Known rows, with every way that one mark hangs from another
lizag[molomu[kifo seva] zada]: [ -1  15  -1   4  -3  26 -40  17  -1 -36  19  -1  -9  16   0  22 -11   4
  -9   5]
molomu[kifo[gode vate] seva]: [  0  33   9   3   8  -8  -9 -30  -1  -2  -8 -27   5 -11  15  17   2  -1
  34  13]
zada[vate[molomu[seva]]]: [-22 -23 -11  20 -11  -6  11  -8   4  23   5   0  11  18  48  12  -6 -20
   0   6]
zada[vate]: [-27 -33  -7  12   3  -8  30  -4   9  28 -13   2  -4  10  11  -6   5 -14
  -8  -6]
gode[molomu[seva[vate]]]: [  5  -5   6   2  16  -6  -4 -17 -17  40  16   5   5  14   5   0  -2 -23
   4  13]
lizag[kifo[gode] molomu zada[vate]]: [ -8 -25  -3  -3 -26  28  21  37  25 -30 -11  -2 -33 -25 -28 -18 -18   7
 -37 -17]
molomu[gode kifo[vate]]: [ 19  14   2  -7  37 -25  -9  -2 -19  -9   0  10  15 -24   8  16  14  -2
  20   0]
lizag[molomu zada[vate]]: [ -3 -25 -12  13 -12  26   1  30  21 -14  12   5 -16   8 -14   3 -16   1
 -30 -15]
gode[molomu[kifo[vate[lizag]] seva]]: [ 23  32   8   6  13 -16 -11 -20 -19  20  22  -4  25  11  15   4   7  -1
  13   8]
kifo[gode[molomu[seva[vate[lizag]]]]]: [ 13 -14  14   5   2  -7  24 -18   2  35  -7  -1  -5  -8  -4  -7 -10  -4
   6  13]
lizag[molomu[kifo[gode] seva] zada[vate]]: [  1  -5  -4  11 -10  27 -14  18  13 -24  17 -17 -13  -4  11  22 -18  -3
 -11   5]
gode[molomu[kifo[vate]]]: [ 21  28  10  -1  23 -24  -7 -11 -15  21  22  16  18  -1  -5  -8  10  -2
  -1  -2]
seva[molomu]: [-18 -23 -15  -4   8  10   0 -11  11  -3   5  31   6  23 -13  -3   9 -10
   4   3]
seva[vate[molomu[kifo]]]: [  7  -7  17  -8  23 -13  -9 -26  -2   7   6  13   9   0   7  10   9  -2
   6   3]
zada[molomu[gode kifo seva] vate]: [-18 -21 -17  -6  10 -32 -10  10 -12  31  17 -20  15   3  65  26   0 -22
  -1  23]
molomu[kifo[gode] seva[vate[lizag[zada]]]]: [ 10   7  21  -4  16   2  -2 -33  -8  -3  -8 -29   0  -5   8  18   9   9
  25  19]
vate[lizag[kifo] molomu[gode seva]]: [ 10  -4  -2   7 -19  -9   2  -1 -19 -12  -9  11  27  19  52  14   1  14
  10  12]
lizag[kifo[vate] molomu zada]: [  7  11  -8  -7 -20  27  -2  30  20 -46  -5   1 -18 -13 -50 -18 -11  20
 -25 -31]
gode[molomu]: [  2  -1   5   4  12 -16   2  -2 -15  35  13  28   5  14  -7 -14   2 -11
 -11   2]
kifo[vate]: [  2  10  -6   6   3  -9  14 -15  13  11 -14  -2   4   0 -27 -11   3   7
  13 -21]
gode[molomu[kifo seva]]: [  2  23  10   1  18 -15 -21 -14 -28  23  24  10  13  16  22   6   6 -16
   5  19]
seva[kifo]: [-28  12  15  -6   2   1  -5   5  -9   2 -26  28 -16   1 -17 -20  16 -11
   9   1]

Rows
[ -2   6 -12 -16 -24   1  11  11   9 -10  -9 -25 -19 -23 -43 -26  -6  19
 -14 -12]  lizag[kifo[gode vate] zada[molomu[seva]]]
[-17   7   1 -19  12 -26 -30 -14  -9  22  12 -14   7  18  27  15   5  -3
   4  20]  zada[molomu[kifo seva[vate]]]
[ -7 -13  -6  -3  -3 -36  13   0   8  28   6 -15  22  18  39   1  12  19
 -16   1]  zada[molomu[kifo] vate[lizag]]
[ 16  20   4   7  -1   2  -4  -3 -18  21  13   4   9   8  -7 -11   3  -8
   8   4]  gode[molomu[seva[kifo[vate[lizag[zada]]]]]]
[ -6 -22  -5  11   9 -19   7   2  -5  12  10  13  16  -2  50  17   3 -17
  -3   5]  zada[vate[molomu[gode kifo]]]
[ 12   3 -17  -6 -15  31 -13  35   3 -46   0 -10 -14 -20 -21   5 -18   1
  -8 -13]  lizag[kifo[vate] molomu[gode seva] zada]
[-31   9  10   2  -8  10  -7  -8 -10   9 -25  -2 -17   5   9   0   0 -22
  25  21]  molomu[seva[kifo[gode]]]
[  7   3  -7   4   5  10  -7   8 -23  -4 -15  -6   1 -10   9  13   2 -17
  34  12]  molomu[gode seva[kifo[vate[lizag[zada]]]]]
[  8  12  -6  -6  -4  20   5  -8  18 -20  -8  21  14  -3 -29 -19  17   4
  28 -11]  seva[kifo[vate[lizag]] molomu]
[ 22 -30  10 -10  11  11  20   1   7 -11 -16  -1  -7  -6 -30  -6   5  19
  -8 -13]  seva[vate[lizag[kifo molomu[gode] zada]]]
[  2  -7  12   0 -23   4  26   8  18 -15 -33   7  -3   9  -6 -14  -3  34
 -12 -10]  vate[lizag[kifo[gode] molomu]]
[  8  19 -10  14 -10  -8  -5 -20   9   6   3  -3  19   8  11   8  -8   0
  20  -9]  kifo[vate[molomu[seva]]]
[  2  -6  -3   7   0  18 -13  26  13 -27  20   3  -9   1  -4  11  -6   6
 -25 -11]  lizag[molomu[kifo] zada[vate]]
[ -9  -8  -2 -11 -15  38 -14  22   6 -39  -3  -8 -26   0 -27  -3 -12   2
 -20  -7]  lizag[kifo molomu[seva[vate]] zada]
[  8  27  15  -3  16 -20   4 -21   6  -3 -11  -4   3 -22 -12  -1   9  13
  15  -4]  molomu[kifo[gode vate]]
[  7  10  -5  -5 -23  12  15   4   7 -25 -11  -9 -14 -27 -40 -23  -4  17
  -7 -16]  lizag[kifo[gode vate[molomu[seva]]] zada]
[-18 -27 -10 -15 -21  -3  29  24   9   2 -10 -11 -26 -21 -30 -33   0  11
 -37 -10]  lizag[kifo[gode] zada[molomu vate]]
